Known rows, with every way that one mark hangs from another
Z462[Z397[Z159 Z324[Z419]] Z763[Z702]]: [-27 -3 -23 -2 -14 17 29 28 7 2 -12 0 -25 9 -25 3 -5 3 -18 -2 -5]
Z702[Z397[Z159 Z324 Z763 Z909]]: [-37 5 11 -34 9 43 -27 7 12 37 12 88 19 29 4 -37 -26 -24 -29 -65 -41]
Z324[Z397]: [7 3 -37 -2 -2 -7 -3 1 -2 -21 27 -25 -1 0 -33 -2 -7 7 -5 0 4]
Z909[Z324[Z397 Z419]]: [14 -8 -46 13 -5 -1 2 -27 5 -11 36 -46 1 -42 -72 -14 -9 11 -23 4 5]
Z324[Z397[Z763]]: [8 -4 -19 -5 -12 0 -17 3 -4 -19 31 -16 -6 6 -53 -26 1 11 -1 -16 -9]
Z763[Z702[Z397[Z159 Z324 Z419 Z909]]]: [-38 6 -11 -24 20 44 -16 -2 29 30 1 70 13 66 51 27 -21 -34 -42 -51 -32]
Z702[Z763[Z397]]: [1 -3 9 0 -19 -6 10 0 -4 3 -17 3 -8 37 6 5 10 -14 7 47 -4]
Z419[Z324]: [4 -4 -2 -4 -1 -17 -3 9 1 26 -9 19 -12 -1 -10 3 -12 12 3 -4 6]
Z324[Z397[Z763 Z909] Z419]: [-5 8 -39 9 6 25 -10 -4 9 -7 39 -4 -6 -13 -83 -55 -15 4 -16 -16 -4]
Z397[Z159 Z763 Z909]: [-12 0 -8 -25 -2 37 -18 -4 8 10 10 52 2 1 -15 -50 -7 -6 -15 -52 -15]
Z462[Z397[Z159 Z324 Z419 Z763[Z702] Z909]]: [-21 -5 -8 -25 13 56 -20 -1 19 28 -8 61 -12 80 18 -7 -19 -25 -30 -68 -46]
Z702[Z397[Z159 Z419[Z324] Z909]]: [-28 -8 -16 -22 23 11 -15 18 22 39 -9 97 14 42 19 6 -28 -1 -24 -65 -28]
Z159[Z397]: [-10 -7 10 8 -2 2 -9 19 1 -22 2 -20 7 -3 34 -16 15 23 -10 -8 0]
Z702[Z763]: [7 -1 11 -9 -17 1 20 -7 -3 -5 -7 12 -4 14 10 11 6 -8 5 24 1]
Z397[Z159 Z324]: [-12 2 -7 -25 -4 23 -11 -1 8 20 -3 51 2 -16 16 -20 -20 -7 -26 -48 -11]
Z763[Z702]: [2 2 -3 6 -10 -2 6 -4 7 -5 -1 -31 -12 20 11 30 17 -5 1 22 11]
Z159[Z397[Z324[Z419] Z909]]: [-29 13 -3 10 23 45 -12 4 15 11 10 17 6 -20 15 -48 -22 -3 -41 -26 -5]
Z324[Z419[Z397[Z763 Z909]]]: [-7 22 -30 15 14 21 -3 1 29 20 42 12 -11 -11 -50 -59 -6 16 -7 -13 -16]
Z419[Z324[Z397]]: [11 -1 -39 -5 -2 -24 -7 10 0 6 20 -7 -13 -2 -42 1 -19 19 -3 -4 10]
Z462[Z763[Z397 Z702]]: [-13 1 -7 9 -19 -9 11 12 -6 -16 -3 -50 -24 51 -6 30 20 -10 8 69 15]
Z763[Z397]: [-7 -1 0 9 -2 -7 -11 8 -1 7 -10 -10 -3 25 -3 -7 3 -6 2 23 -4]
Z324[Z419]: [-5 -1 -8 22 0 1 9 4 9 2 -3 -3 -4 -35 -30 -19 0 11 -6 0 5]

Rows
[-19 5 -9 -32 8 51 -12 -17 15 32 -16 91 0 61 39 -13 -31 -41 -39 -26 -31] -> Z702[Z763[Z397[Z159 Z324 Z419 Z909]]]
[-10 -4 -40 7 -6 27 -5 -32 22 18 3 -17 -6 1 -29 -12 4 -18 -33 14 4] -> Z763[Z397[Z159 Z909[Z324[Z419]]] Z702]
[-6 -9 -13 -20 -2 28 -22 -6 25 30 -5 62 -20 45 5 -6 -6 0 -21 -54 -14] -> Z397[Z159 Z419[Z324] Z763[Z702] Z909]
[-7 1 -64 -22 18 33 -16 -8 16 -14 31 40 7 19 -12 -16 -26 -3 -35 -61 -14] -> Z324[Z397[Z159 Z419 Z909]]
[2 -11 14 4 -9 15 -14 -7 11 -4 -3 0 -15 47 11 16 21 -1 -5 -15 -16] -> Z397[Z419 Z763[Z702]]
[-27 0 -32 -11 1 31 0 3 12 -10 -1 17 -17 70 17 15 -1 -23 -21 11 -3] -> Z462[Z763[Z397[Z159 Z419 Z909] Z702]]
[-22 -9 -6 -32 5 12 5 10 19 35 -16 108 10 54 29 18 -23 -11 -19 -40 -26] -> Z702[Z397[Z159 Z419[Z324] Z909] Z763]
[-6 -10 -31 -13 5 36 -21 -38 21 15 1 9 -2 57 19 18 -1 -29 -37 -12 -15] -> Z763[Z397[Z159 Z419 Z909[Z324]] Z702]
[-36 -2 -3 -3 0 13 -3 22 20 29 -9 59 15 -24 -8 -22 -17 0 -31 -48 -22] -> Z702[Z397[Z159 Z324[Z419]]]
[-20 -8 -17 -14 -19 -1 4 23 -6 -13 -7 9 -10 12 -12 -16 4 3 -4 13 2] -> Z462[Z763[Z397[Z159]]]
[-6 16 -35 -20 3 26 -15 4 28 15 41 43 -3 5 -14 -56 -4 15 -11 -46 -24] -> Z419[Z397[Z159 Z763 Z909]]
[-9 -3 7 -22 -24 29 -19 -5 12 17 0 29 -14 12 9 -14 6 -8 -20 -38 -14] -> Z397[Z159 Z324 Z763[Z702]]
[-9 -8 -18 -25 1 16 -6 -2 15 35 -26 88 -11 57 17 -4 -22 -13 -19 -17 -16] -> Z702[Z763[Z397[Z159 Z419[Z324] Z909]]]
[9 -15 -60 -1 -15 5 -1 -20 12 -15 33 -18 3 -60 -68 -29 -7 18 -34 -29 3] -> Z909[Z324[Z397[Z159] Z419]]
[-18 -5 16 -1 17 30 -26 9 10 -2 -3 26 9 22 64 -9 -11 5 -36 -46 -24] -> Z159[Z397[Z324 Z419]]
[-21 -6 27 15 -5 27 -23 18 10 5 1 10 -1 -30 -2 -63 1 20 -30 -36 -17] -> Z159[Z397[Z324[Z419] Z763]]
[-30 -8 -8 -13 -24 -8 20 31 5 -19 2 0 0 31 9 38 21 1 -3 13 2] -> Z462[Z763[Z702[Z397[Z159]]]]
[-31 11 3 -41 3 36 6 -1 12 30 1 92 19 36 30 -1 -27 -37 -28 -27 -28] -> Z702[Z397[Z159 Z324 Z909] Z763]
[11 14 -25 -13 12 25 -17 -34 18 24 60 -2 -1 15 -27 -31 -8 0 -11 -8 -25] -> Z419[Z397[Z763 Z909[Z324]]]
[-8 -9 4 19 -6 38 -14 -23 16 -7 24 -45 -3 -7 -12 -29 22 7 -32 1 -1] -> Z159[Z397[Z763[Z702] Z909[Z324[Z419]]]]
[-25 8 -23 -16 14 49 -27 -14 25 29 -10 49 -8 69 41 6 -20 -38 -42 -28 -21] -> Z763[Z397[Z159 Z324 Z419 Z909] Z702]
[-18 -9 7 9 6 -4 -1 11 17 1 -9 3 7 68 35 58 16 -9 -7 -1 -19] -> Z763[Z702[Z397[Z419]]]
[-12 -6 -35 1 3 29 -10 -26 16 24 5 16 5 -21 -40 -42 -13 -13 -35 -11 -7] -> Z763[Z397[Z159 Z909[Z324[Z419]]]]
[-8 -11 -10 -26 9 29 -28 -1 17 35 -5 93 -9 23 -5 -37 -23 5 -22 -79 -24] -> Z397[Z159 Z419[Z324] Z763 Z909]
[0 15 -39 -17 -8 6 -12 7 35 36 33 31 -28 23 -12 -21 2 21 -6 -27 -8] -> Z419[Z324 Z397[Z159 Z763[Z702] Z909]]
[-16 -3 -29 -26 -3 28 -2 -21 -5 3 17 8 0 18 -22 -17 -14 -22 -24 14 -4] -> Z462[Z763[Z397[Z159 Z909[Z324]]]]
[-16 -2 -5 -5 -22 19 6 3 13 24 -27 51 -10 -10 -10 -33 -10 -11 -26 1 -10] -> Z702[Z763[Z397[Z159 Z324[Z419]]]]
[0 -4 -3 3 5 37 -10 -39 8 20 23 4 2 -23 -60 -43 -10 -10 -23 -15 -12] -> Z397[Z763 Z909[Z324[Z419]]]
